What can hang from each mark
z_805: z_579 z_855
z_174: z_94 z_858
z_94: z_904
z_365: z_174 z_904
z_339: z_855
z_579: z_339 z_805
z_855: z_94 z_365 z_858
z_858: z_855

Every row comes from one small tree of marks. Brackets hold a mark, then the marks that hang from it, in the order of their numbers. Every link used is in the known rows. Which tree was each row made from?
Known rows
[z_174 [z_94 z_904] z_858]: [-26  13  -4  16  16   4   1  15 -12 -15  -5 -24  15   2  -2  -4  -6]
[z_579 z_339 [z_805 [z_855 [z_365 z_904] z_858]]]: [ 18  -9  29 -16   8   2   6  12  -8   6  -5  -3   2  20  -5   8   8]
[z_579 [z_339 [z_855 [z_365 z_174] z_858]]]: [ 24   9  16 -30   1   5   3   2 -17   8  -1  12  -1   4   0   8   5]
[z_579 [z_339 [z_855 [z_94 z_904] [z_365 [z_174 z_858]]]] z_805]: [ 23  -6  21  -4  13   7   4  14 -13   8  -2  -6   5   4  -4   7   6]
[z_339 [z_855 z_94 [z_365 z_174 z_904]]]: [ 16   0  16  14 -36   7   3   0 -25   5   5  17   0  -9   3  13   3]
[z_855 z_365]: [ -5   9  22  13 -12  -1   4   2  -6   3   1   9   0 -11  -1  10   2]
[z_579 [z_339 [z_855 [z_94 z_904] z_365]] z_805]: [26 -8 26 -3 12  6  5  8 -9  8 -3 -8  2 -2 -3  8  6]
[z_855 z_858]: [ -7  12  10   5 -14   1   1  -4  -8  -1   3   5   1   4   3   7   6]
[z_365 [z_174 z_94 [z_858 z_855]] z_904]: [  1   4 -18  -6   1   6  -9  25 -27  -5   5  10  11  31   1  -2  -3]
[z_858 [z_855 z_94 [z_365 z_904]]]: [  3  -6  27  26 -17   4   1   6  -9  -4  11  18   5   0   4  17   0]
[z_579 z_339 [z_805 [z_855 z_94 [z_365 z_174 z_904] z_858]]]: [ 21 -11  26  -6 -10   4   4  15 -10   7  -4  -3   6  20  -3  13   9]
[z_858 [z_855 [z_94 z_904]]]: [  0 -10  11  26  -7   5  -1   6   2  -8   8  -3   7   2   4  11  -2]
[z_805 z_579 [z_855 z_94 z_365 z_858]]: [-18 -17  41   2 -70   2  16  -2  -9  -9  -4 -18   5  -4   1  22   5]
[z_579 z_339 [z_805 [z_855 [z_365 [z_174 z_94]] z_858]]]: [ 18  -8  20 -28   2   2   4  18  -7   2 -10  -9   7  21  -5   8   7]
[z_805 z_855]: [  1 -13   7 -10 -15   0   7   2   1  -5  -8  -8   1   9   1   3   1]
[z_579 [z_339 [z_855 [z_365 z_174 z_904]]] z_805]: [ 33  -7  16 -27  20   5   2  13 -15  11  -2   4  -1  12  -4   3   6]
[z_855 [z_94 z_904] [z_365 z_174] z_858]: [-13  19  24  60 -61   7   1   6 -18   4   7   1   9  -9   3  29   7]
[z_174 z_94 z_858]: [-19   9  -3  -7  14   1   0  12 -12 -14  -5  -9  15   3  -2  -6  -4]

Which tree is each row?
[ -1   0 -10  -1  -8   4  -5  18 -10  -1   4   8  10  19   2   3   1]  [z_365 [z_174 [z_858 [z_855 z_94]]]]
[ -5  23  14  14 -37   4  -2  11 -30   2   5  18   5   9   1  16   5]  [z_855 [z_365 [z_174 z_94] z_904] z_858]
[  0  -3  17  31 -23   5  -1  13  -6  -3   8   5   8   1   4  19  -1]  [z_858 [z_855 [z_94 z_904] [z_365 z_174]]]
[ -1   8 -21  -1  -4   6  -8  22 -28  -2   2   6   9  26  -1  -4  -3]  [z_365 [z_174 z_94 z_858] z_904]
[  7   7  10 -14 -13   5   5   5 -22   0  -2   9   3  -6   1   5   2]  [z_339 [z_855 [z_365 [z_174 z_94 z_858]]]]
[  8 -17  14 -35 -13   3   7  -3  -6  -1  -2 -17  -1  -3  -2   4  -1]  [z_805 [z_579 [z_339 [z_855 z_94]]]]
[ 25  -2  28 -25  18   4   5   6 -12   8  -2   3   0   5  -3   6   9]  [z_579 [z_339 [z_855 z_365 z_858]] z_805]
[ -1 -11  26 -37 -44   3  11  11 -21  -5  -7 -14   4  20  -2  15   2]  [z_805 [z_579 z_339] [z_855 [z_365 [z_174 z_94] z_904] z_858]]
[  8   1  18   6 -31   6   5 -12 -16  -1   4   8   1 -10   6  11   7]  [z_339 [z_855 z_94 z_858]]
[ 28  -6  17 -31  23   4   3   4 -10   7  -3  -2   0  11  -2   2   8]  [z_579 [z_339 [z_855 z_858]] z_805]
[-23   7   1  10  24   5   0  19 -11 -20  -1 -18  17   8   0  -1  -7]  [z_174 [z_94 z_904] [z_858 z_855]]
[-14  10  16  54 -39   6   1  -4  -8  -3   7 -10   7  -8   4  18   4]  [z_855 [z_94 z_904] z_858]
[ -6 -16  43 -15 -57   3  15   0  -9  -6  -5 -17   5   1  -1  22   5]  [z_805 [z_579 z_339] [z_855 z_94 z_365 z_858]]
[-17   4  23  31   4   4   3  11  -9  -7   8   3  11  -1   1   9   0]  [z_174 [z_858 [z_855 [z_94 z_904] z_365]]]
[ -1   5 -25  -3 -13   4  -7  18 -10  -4  -6 -14   9  13   0   0  -4]  [z_365 [z_174 [z_94 z_904]]]
[ 31 -14  16 -20  17   5   3   5  -5   6  -3  -5   2   4  -3   2   6]  [z_579 [z_339 [z_855 z_94]] z_805]
[-13   5  20   6  15   2   3  12  -9  -6   6  11   8   5   1   4   1]  [z_174 [z_858 [z_855 z_365]]]
[ -1  11   4   0 -23   1  -1  13 -12   1  -3   6   7  -2  -1   9   0]  [z_855 [z_365 [z_174 z_94]]]
[-18  19  37  67 -51   6   5  -2 -14   0   7  -1   7 -19   3  28   6]  [z_855 [z_94 z_904] z_365 z_858]
[ 29  -7  23 -27  24   3   5   8  -9   9  -4   0   0   4  -4   3   6]  [z_579 [z_339 [z_855 z_365]] z_805]
[ 22 -22  17 -16   8   2   4  11   3   3  -7 -14   5  15  -4   4   5]  [z_579 z_339 [z_805 [z_855 z_94]]]
[ -1   2  19   4 -40   3   6   8 -18   0  -2   8   1  16   2  15   6]  [z_805 [z_855 [z_365 z_174 z_904] z_858]]
